Each row was made from one small tree. Brackets hold a mark, then the marks that hang from it, in alphabetical order. Every link used is in the known rows. Write each row's tree.
Known rows:
(rego zenug): [-11 -19 -22  17 -16   7  17   3   1   0 -32   2  21 -15 -11 -29  14  32
  20 -20 -21  12 -35  15  35 -58 -23 -25 -18  19   1 -22   2 -28 -22 -13
 -17  -5  24  -1 -32 -41  36 -11 -16 -27  13   3  -8  15  19  -8   9   8
   9  -6 -15  33   3   1  16 -23  -6   6  -2 -29]
(zikeg (nege bibizoz rego) rigel): [-11  30 -38 -30 -22  18  -4  -9   4  35  -8   0   9   1   1   2  -7  17
  -5 -66  11   7  -1 -11  -1 -40  14  24   3 -38 -20  38  28  36 -30  -8
  -6  70 -29  11 -35  13  -5   1 -17 -28 -33 -30   9  -4 -22 -24   4 -15
  23 -34  25  -6 -40 -30  28  -5 -24  15  -8  -4]
(rego (nege bibizoz)): [  7   0 -37  18 -10 -21  -3   5 -16  16 -21   9  15   0  12 -25  20   7
  12  -7   0   4 -37  11  24  -3   3  -4 -15  -7  28   2  -4 -19   9 -11
  12  23  11  -6 -19  14   9  -6 -39 -39  24  13   0  13 -18  -8  11   9
 -10 -25  -7  22 -32  12  21 -19   2  29  -9 -18]
(gine bibizoz (rego nege)): [ -3   6   9  24 -46  18 -29  28  -6  -2  15 -10 -43  -8  24 -45  24  52
 -14  20 -20  -8 -39 -12  29  -4  17   4 -57   3 -13  13  -7   5  15 -14
   6  15  -1  11 -15 -34  -5 -22 -27 -10  39   7  24  18   3  -7  16  -3
 -21   0 -19  62 -18  65   7 -24  -6  53 -21   4]
(bibizoz (gine (rego (nege zikeg) zenug))): [ 19   1   0  -7 -45   6  10   9  -5  11  -2  16  -8 -46   3 -35  23  27
  28  44 -28   0  -1  -6  50  27  -8 -23 -16  23  -6   2 -30 -43  28 -20
  39 -48 -10   3   9 -29   3 -40  -3 -21  32  41   3  15   8 -23   4  -9
 -24  31  -5  38   9  27  20   8  -9 -10  -8   7]
(gine bibizoz (rego (nege zikeg) zenug)): [  1   0  18  -4 -47  26 -24  11 -12 -12  13  22 -17 -35  21 -65  18  61
  13  14 -25   1 -63 -17  29   1  13  -1 -35  29 -11  25 -19  -7  49  -2
   9 -32  13  26  -4 -59  21 -17 -17 -27  45  25  19  10  12 -21   9   6
 -36  23 -29  38   6  45  10  15 -18  31 -16  -7]
(bibizoz (gine (rego nege))): [ 18   4 -16  17 -24   3   6  15   4  32  -1  -8 -23 -23   0 -40  22  26
   8  46 -29  -6  23   1  44  29  12 -30 -37   3  -5 -10 -31 -28  -3 -32
  18 -10 -27 -12  -5 -13 -26 -50 -18 -11  22  16  10   9  -3 -15  20 -13
   4  16  -3  40   3  50   6 -27   3  10 -22   9]
(bibizoz (gine rego)): [  9  15 -16  10 -19  10   5   3  26  27  -8 -14 -17 -29  -6 -19  18  28
   6  23 -18  -7  32  18  35 -15  -4 -29 -23  -5  -6 -15 -25  -1 -22 -32
   6  23 -26 -24   0 -33 -14 -63   2 -11  11   0  -5   9   3 -52  20 -28
  -6  10   0  33  10  39   4 -45  -2   4 -12  -9]
(zikeg (nege bibizoz rego)): [  0  36 -42  -1 -28  15 -11   0  15  41  -8  -9  16  15  22   6  -1  19
  -4 -36  13  -4 -10  30  13 -35  19  22   3 -30   3  33   8  27  -9 -21
  -9  48   4   2 -30  21  17  -7 -25 -34 -22 -20  25   0 -18 -17  16 -23
   9 -28  35  13 -33  -8  16   0 -11  17  -9 -24]
(zikeg (nege (bibizoz gine) rego) rigel): [ -2  39 -33 -36 -33  23   1 -20  -1  52  -4  15  22 -21   8  28 -12   0
 -11 -22  19  13  39 -12  13  -3   8  17   7 -46 -15  41   7  28 -15 -16
  25  43 -41  -2  -8  41  -7 -18   5 -35 -44 -35  -2 -17 -17 -30  18 -20
  27 -15  21 -16 -25 -29  21   4 -10  -3  -4   0]
(rigel (zikeg (nege (bibizoz gine)))): [-11  28 -56  11 -39   7  29  12   0   5  -3   8   2 -32  17  25 -16 -18
  16  -2  17  -6  35  32  30 -20 -19  14 -23 -24   6  52  14  25 -28 -32
  25  51 -44 -23 -38  22  19 -13  10 -21 -15 -14  -6   0   1 -38  25 -13
 -16 -16   0   7   0 -14   5   1  -9   8 -14  -6]
(gine rego): [  1   8 -21  11 -22   9  -3   8  29  14 -17 -18 -39 -15  -2 -41  20  45
  12 -13 -28  -6 -12  18  26 -42  -1 -25 -27  -3 -14 -16  -2  13 -14 -21
 -20  18 -14  -5 -34 -49 -19 -51 -24  -9  20  -2  29  21  -1 -35   6 -21
   4  -2   7  41  -6  38  11 -39  -7  28  -8  -4]
(rigel (zikeg nege)): [-14  22 -35  27 -37  -5   8  16   1  -7  -6 -13 -39 -17 -13 -20  -5  -2
  33 -30 -20  -3  -4  27  25 -64 -23  13 -54   3 -14  27  40  28 -41 -32
 -12  57   3   2 -70 -28  13 -16   5 -11 -17  -9  11  10   4 -19   3   1
 -15  -9 -17  26  15  -2   5  12 -13  35 -19   5]
(rigel zikeg): [-15   3 -42  30 -22 -12  14  18   0 -12 -16  -8 -28 -22  -3 -17  -1   7
  34 -16 -29   0 -22  34  27 -58 -15 -10 -29  10  -4  -3  19  13 -55  -9
 -10  33  -4 -21 -55 -35   1 -27  -6  -8  -8  12  15  18   3 -13  13   3
 -17 -13 -11  25  11   6   3 -17   7  34 -21   3]
(nege (rego gine zenug) (zikeg rigel)): [  6  -2 -26 -31 -13  22  -3   0  -3   2 -10  17  18 -12 -19 -21   6  22
  41 -30   1  24 -24 -12  17 -12   0   6   0  21 -14 -31 -22 -15 -13  18
 -11 -41 -21  13  -7 -43  22   0  -8 -33   3  10  11   3 -25  38 -30 -15
   9 -13  22 -10 -14 -26  30  10 -24  -2 -10   0]
(nege bibizoz rego (zikeg rigel)): [-10  30 -42 -36   1  16  -3 -11  19  33 -18  18  -2 -11   2  -8   8   4
  24 -53  22   8 -30  -3 -15 -21  22  17  26 -25   7  17   2  42 -13   7
  -5  43 -33 -21  -5  -5  -8 -24 -15 -37 -15   2  23   0 -35  -4   6 -12
   7 -20  33  -9 -52 -38  44   6  -4  17  -5   0]
(rego (gine bibizoz) (nege zikeg) zenug): [  8 -27   1   1 -19  16   7  23 -33 -42   0  26   7 -21  15 -38  22  15
  18  18  10   4 -65 -12  34 -11  11   6 -41  34  11 -29 -39 -40  39   7
  16 -48   9  36   1 -41  55   3 -14 -40  45  28  -1  19   2  28  -9   1
 -58   7 -31  24   0  13  -4  19 -20  19 -27 -15]
(nege (bibizoz gine) (rego zenug)): [  0  15 -22 -17 -36   4  22 -19  12  34 -17  39  86 -10  29  23  -2  22
  10   2   4   2   0  13  33  23  -2 -20  29  -7   7  14 -31  -3 -11  -6
  24  -6 -11 -24  -3  11  19   2 -21 -33   1  -6   0  -6   0  -1  24 -21
  13   0  27  -5 -16   8  17 -21  -5 -28  -1 -34]
(nege (rego zenug) (zikeg rigel)): [ -8   8 -23 -27 -13  18  10 -15   8  33 -16  21  11 -23 -19 -21   6  21
  36 -47 -34  29 -51 -18   8 -32   2  -5  13   7 -16  -3   8   4 -21  14
  -4 -18   3   2 -11 -48  -5 -19 -12 -26 -11  22  22 -10  -3 -11 -20  -5
  17   7  29  14 -16 -29  31  12 -13   9  -7  -1]
(bibizoz (gine (rego nege zenug))): [ 11 -14  -4  10 -52   1  16  12 -11   7  -6   7  17 -34   9 -34  19  36
  14  50 -37  -4  16  -5  46  30 -11 -35 -34  20 -13   5 -16 -53   0 -30
  19 -56 -15   6   0 -32   1 -24 -12 -18  29  14  -7   4  12 -13  13  -7
  10  18 -16  38   7  54   6 -26 -13   1 -10   8]

Write each row's tree:
[  8   4 -38 -20 -13   0   4  -2 -25  14 -21  30 -27 -26  -7 -28  21 -13
  25 -35  12  20 -32 -23   4  -6  12   9   5   1  10  15  -1  -4   5   2
  23  21 -21  -1  -5  -8  -1 -27 -27 -48   7   7  11   7 -34 -25  -2  15
 -16 -16  -2   5 -46 -29  51  13  -4  32  -8   1]  (rego (nege bibizoz (zikeg rigel)))
[ 21  -9 -23   5 -24  -3  26 -11 -26  13  -7  43  43 -31  13  -1  13  -5
  31  18  16   0 -13   8  31  25  -5 -16  15  10  35   2 -29 -42  35 -13
  48 -26 -17  -6  12   8  27 -16 -19 -50  22  34 -18   4  -8 -11  17   3
 -35   7  -9  12 -17 -16  24   9  -1 -11 -11 -24]  (rego (nege (bibizoz gine) zikeg) zenug)
[-11  16 -32 -15 -19  22   3  -4  -5  27 -24  14 -25 -28  -5  -5  -3   3
  -5 -72  20  23  17 -12   2 -41 -10  20 -20 -16 -21  13  36  24 -15 -16
   3  72 -22  13 -37   8  17 -13  -8 -36 -10 -35 -14   1 -16 -39   8  -3
   7 -31  12  -4 -34 -50  26   4 -29  27  -2   9]  (zikeg (nege bibizoz) rigel)
[-14   8 -32 -41 -21  14   1 -20  -3  22 -10  50  32 -25   3  -4  -1  19
  28 -63   1  18 -47 -11   0 -11   9   6  43  -2  -2  18   9   7   0  18
   3  -4 -10  -6  -9 -18   4  10 -20 -50 -11   7  16  -7 -18 -14  -7  -4
  20 -14  23  -9 -50 -39  50   6  -6   5  10 -14]  (nege bibizoz (rego zenug) (zikeg rigel))
[  3  27 -49 -11  13   2  -7  -4  29  16 -14  11  20   2  23 -15  13  13
  24 -37   4 -13 -36  29   5 -20  23   8  33 -14  27   7 -23  30  15  -7
  -7  49   3 -39  -7   7  -2 -18 -22 -42  -6  15  34   5 -27  -4  18 -18
 -29 -18  26  22 -39 -15  31  -3   6  12  -9 -22]  (nege bibizoz rego zikeg)
[  9  -3 -16  -3 -73   1  -9   8 -18   9 -14  26  20  -9  26 -46   1  44
   7   5 -12  -6 -21  -2  39  13  -9 -17  -7   6  -3  11   0 -28  23 -14
   1 -19 -14  11 -10 -11  21  -7 -34 -35  37   2   7  23  -4 -25   9   9
  -3 -14  -4  31 -28  32  32  -6 -13  36   6 -17]  (gine (rego (nege bibizoz) zenug))
[ -5  26 -48  18 -34  11   7  15  -6  -9  -5   4 -13 -16  16   3 -19 -11
  27 -42  16  -2  -6  37  15 -50 -14  23 -15 -12 -10  44  33  32 -27 -24
  -6  79 -13 -12 -57   5  28  -3  -2 -29 -17 -12   9  10  -1 -40  15   1
 -20 -29 -13   0  -8  -5  23  19 -16  29 -13  -5]  (rigel (zikeg (nege bibizoz)))
[ 20   4 -11  17   3  18  -5  37 -15 -36   2   3 -22  -4   5 -49  31  13
  23  25  17  -4 -62  -5  17 -13  18   7 -45  13  12 -37 -44 -13  25   2
   2 -10   9  17  -1 -33  36 -18 -20 -37  39  18   7  28 -13  39  -1  -5
 -54   4 -20  26 -18  15  -5  13 -12  40 -46  -8]  (rego (gine bibizoz) (nege zikeg))
[ -1   1  -4   5 -44  22  14  -3  21  24 -14   6   9 -30   3 -18   7  39
  25  20 -20   3  27   4  54   3 -21 -41 -10   4 -17  -6 -17 -25 -11 -20
   3 -26 -35  -8 -10 -41   5 -37  -5  -8  21   4   0   7  24 -40  18 -16
  15  18 -10  24  18  29   2 -34 -13 -12   5 -21]  (bibizoz (gine (rego zenug)))
[ -2   7 -30   1   2   2   2   9 -22   1 -20  -1 -50 -35 -25 -52  31   0
  17 -19 -18  19 -45 -23   5 -40   9  -7 -16  19   0 -13  -3 -16  -1  -8
  19  20  -1   5 -10 -28  -8 -32 -15 -30  -6  29  11  -1 -22  -4  -5   4
  -5   2 -17  21 -12 -12  33  17   1  35 -12  26]  (rego (nege (zikeg rigel)))
[ -8   8   2 -12 -37  39  -8  17  -5   4  16  -2  38  12  27 -15  -6  52
  -4 -10  14  -3 -30 -10  26 -17  17  28 -36   0 -21  -5  -9  17  -3  14
 -15 -23  16  39 -24 -23  71  29  -3 -27   3 -15   3  24   5  45  -5 -23
  -7  -6 -11  21   4   9 -16  13 -39   1 -19 -19]  (zikeg (nege (rego (gine bibizoz) zenug)))
[  0   0 -14   8 -34 -10  24  -5 -33  18 -21  31  59 -24  16  -5  12   6
  10  26  13  13   2  -2  40  29 -12 -18   1   7  16  -1 -20 -49  16 -12
  42 -31  -4  -6  -9  17  30  11  -9 -41  15  11  -9   1   1 -14  29   1
  -3  -5 -14  12 -11  11  21  -6  -7   3  -1 -29]  (rego (nege (bibizoz gine)) zenug)
[-12  14 -26   8 -53  -2  -1  17   5   1   6   4  15 -11  -1   2 -20  10
  34 -26 -35   5 -21  19  17 -41 -21  11 -19  13 -21  50  33  23 -32  -4
 -21   1  23  11 -55 -27  11  26  -4 -11 -24   1  21  -2  14   7  -4   1
  30 -10  15  29  13  11  12  19 -22  15 -16   8]  (rigel (zikeg (nege (rego zenug))))
[ 23  21 -46 -18  19   4  -3  11  15  -3 -12  20  34  16  23  -8  23  11
  26 -16  34 -15 -33  27   3  -1  26  14  29 -20  25 -24 -50  18  -8   0
 -19  17 -20 -23   6   8  25 -19 -21 -45   1   0  24  13 -29  34 -12 -35
 -33 -28  32 -12 -53 -25  22  -4   6   6 -15 -28]  (nege bibizoz (rego gine) zikeg)
[ 14  18 -35 -14 -12   8  20  -5 -28  27 -10  33  -9 -41  10  -2  15 -20
  12   0  19  13  -1 -22  12  12  12   2  13  -7  17   4 -27 -25  14 -10
  57  18 -43 -18  20   9 -14 -38  -4 -47   4  10  -6  -5 -27 -33  13   1
 -21   1  -2  -6 -31 -17  35  11  -3   0 -15  -2]  (rego (nege (bibizoz gine) (zikeg rigel)))
[ -7  25 -56  18 -28  10  -6  31  -6  -9   9 -25 -19  17  -3  -7 -13  11
  30  -3 -15  -9  -4  18  18 -23  -7  21 -38   1 -12  -2  11  31 -53 -19
 -43   9  -5   6 -27 -13  16  13   5 -15 -18  -7  22   8 -10  43 -10 -23
   6 -24  18   9  -2   8  -1  22 -21  18 -42   1]  (rigel (zikeg (nege (rego gine))))
[  2  -4   0  -9 -29  20  -5  15   5  -8   3  15  47  17  11 -21  -1  48
  11  -5  -7  -2 -45  -4  36   1  11   1 -16   8  -2 -23 -33   4  -5  21
 -12 -39  17  11 -10 -33  56  20 -19 -21  23   0   3  18   7  48  -2 -18
  -4 -11  -2  16  -3  34 -11 -16 -17  11 -25 -34]  (nege (rego (gine bibizoz) zenug))
[ -4  21 -38 -20   7  11   9 -14  -6  15 -26  30 -18 -23  -4 -20   7  -4
  24 -61  19   1 -24  -2  -8 -30  -2  11  20  -9   0  -2   1  16 -14  -5
   9  47 -30 -11 -22 -23  10 -38 -13 -49 -10   9   3   4 -23 -38   9  -3
 -25 -21   2 -13 -40 -45  45   3  -8  21  -6 -11]  (nege bibizoz (zikeg rigel))
[  2 -14   4  14 -59  -4  -8  14 -11   5  -6  -1  -6 -21   1 -55  21  51
  15  16 -47   3 -27   6  42  -5 -14 -26 -27  16 -17  -5  -1 -43  15 -19
  -5 -37   7  19 -23 -49   5  -9 -24 -11  27  19  12  24  10  -7  -8   9
  13   2 -13  48   4  48  19 -16 -17  34   3   4]  (gine (rego nege zenug))
[  3  28 -30 -19 -23  20  -4  16 -10  31  -6 -17 -13   3 -12 -14  10  19
   2 -26  -3  16  12 -12  21 -41  12  25 -37  -9 -35 -24   8   9 -34   2
 -28   8 -11  34 -24 -13   1 -13   6 -25 -25 -30   5   3 -16  38 -17 -22
  19 -22  27  -1 -18 -22  18   7 -26   9 -21   8]  (zikeg (nege (rego gine)) rigel)
[ -8  20 -19 -27 -36  26  -1  -1 -12  22  -2  -7  15  -8 -14 -13 -10  32
   5 -40  -6  29   4 -23  19 -30 -11  15 -32   1 -40 -34  11 -15 -25  13
 -25 -25 -13  46 -32 -24  36  11  -2 -26 -19 -21 -10   5  -5  42 -29 -15
  43 -19  11  -5   0 -13  16  17 -38   7 -13  13]  (zikeg (nege (rego gine zenug)) rigel)
[ 11  19 -10 -16 -28   6 -18   5 -17  11  -3  -1 -80 -31  -7 -60  34  34
  13  -1 -25  13 -35 -30  13 -11   2  -5 -32  14 -24  -3   0 -10   6 -18
   9   7 -32  11   2 -54 -27 -44 -24 -19  16   9  24   9 -18 -13  -7  13
   4   6   7  27 -21  13  43  10 -10  48 -18  23]  (gine (rego (nege (zikeg rigel))))
[ 11   0 -29 -16 -16  -4   8   7  -9   3  -9  26  67  17  20   1  -2  35
  24 -16  17  -4 -22  16  34  20  -9   1  30  -8   8 -19 -19 -13  -1  14
 -23 -38  -3  -4   4   4  42  23 -24 -43   8 -10   5  12 -11  31 -10 -21
  12 -35  19  -9 -32   7  14 -11 -12  -6   2 -38]  (nege bibizoz (rego gine zenug))
[  4  15 -49   0  11  -9  -3  16   5   2  -9  11  37  19  21  -6  10  24
   9 -19  17  -4 -13  14  12  16  12   3  17 -14  22 -35 -41  10 -20   4
 -21  -3  -4 -18  -3  22  22  -5 -22 -36   4 -14  12  22 -22  29   7 -27
  -8 -40  26  -4 -40  16  16 -16  -4  10 -15 -42]  (nege bibizoz (rego gine))
[ 24  -9 -21  12 -15  -7   4   8 -38 -23  -7  42  29 -12   3 -35  24   6
  37  -1  28  12 -33  12  30  13 -11  -2   6  21  24 -33 -41 -55  34   7
  10 -46   6  18   3  -6  45   2 -27 -62  42   9  -7  23 -15  38 -12   5
 -40 -21  -7 -10 -28 -18  24  27 -14  17  -8 -18]  (rego gine (nege bibizoz zikeg) zenug)
[  8  19  -8 -12 -77  29   5 -10   7  31   6  21  33 -35  30   8  -9  23
  -9  -5  18  -2  50   6  48  12  -9  -5 -11 -13 -23  31  16  -3   9 -25
  21   0 -43  14 -30  -3  33 -18  -4 -41   7 -20 -13   8  14 -50  23 -24
   0  -3   6   6  -3   8  19 -10 -31 -10  12 -15]  (zikeg (nege (bibizoz (gine (rego zenug)))))
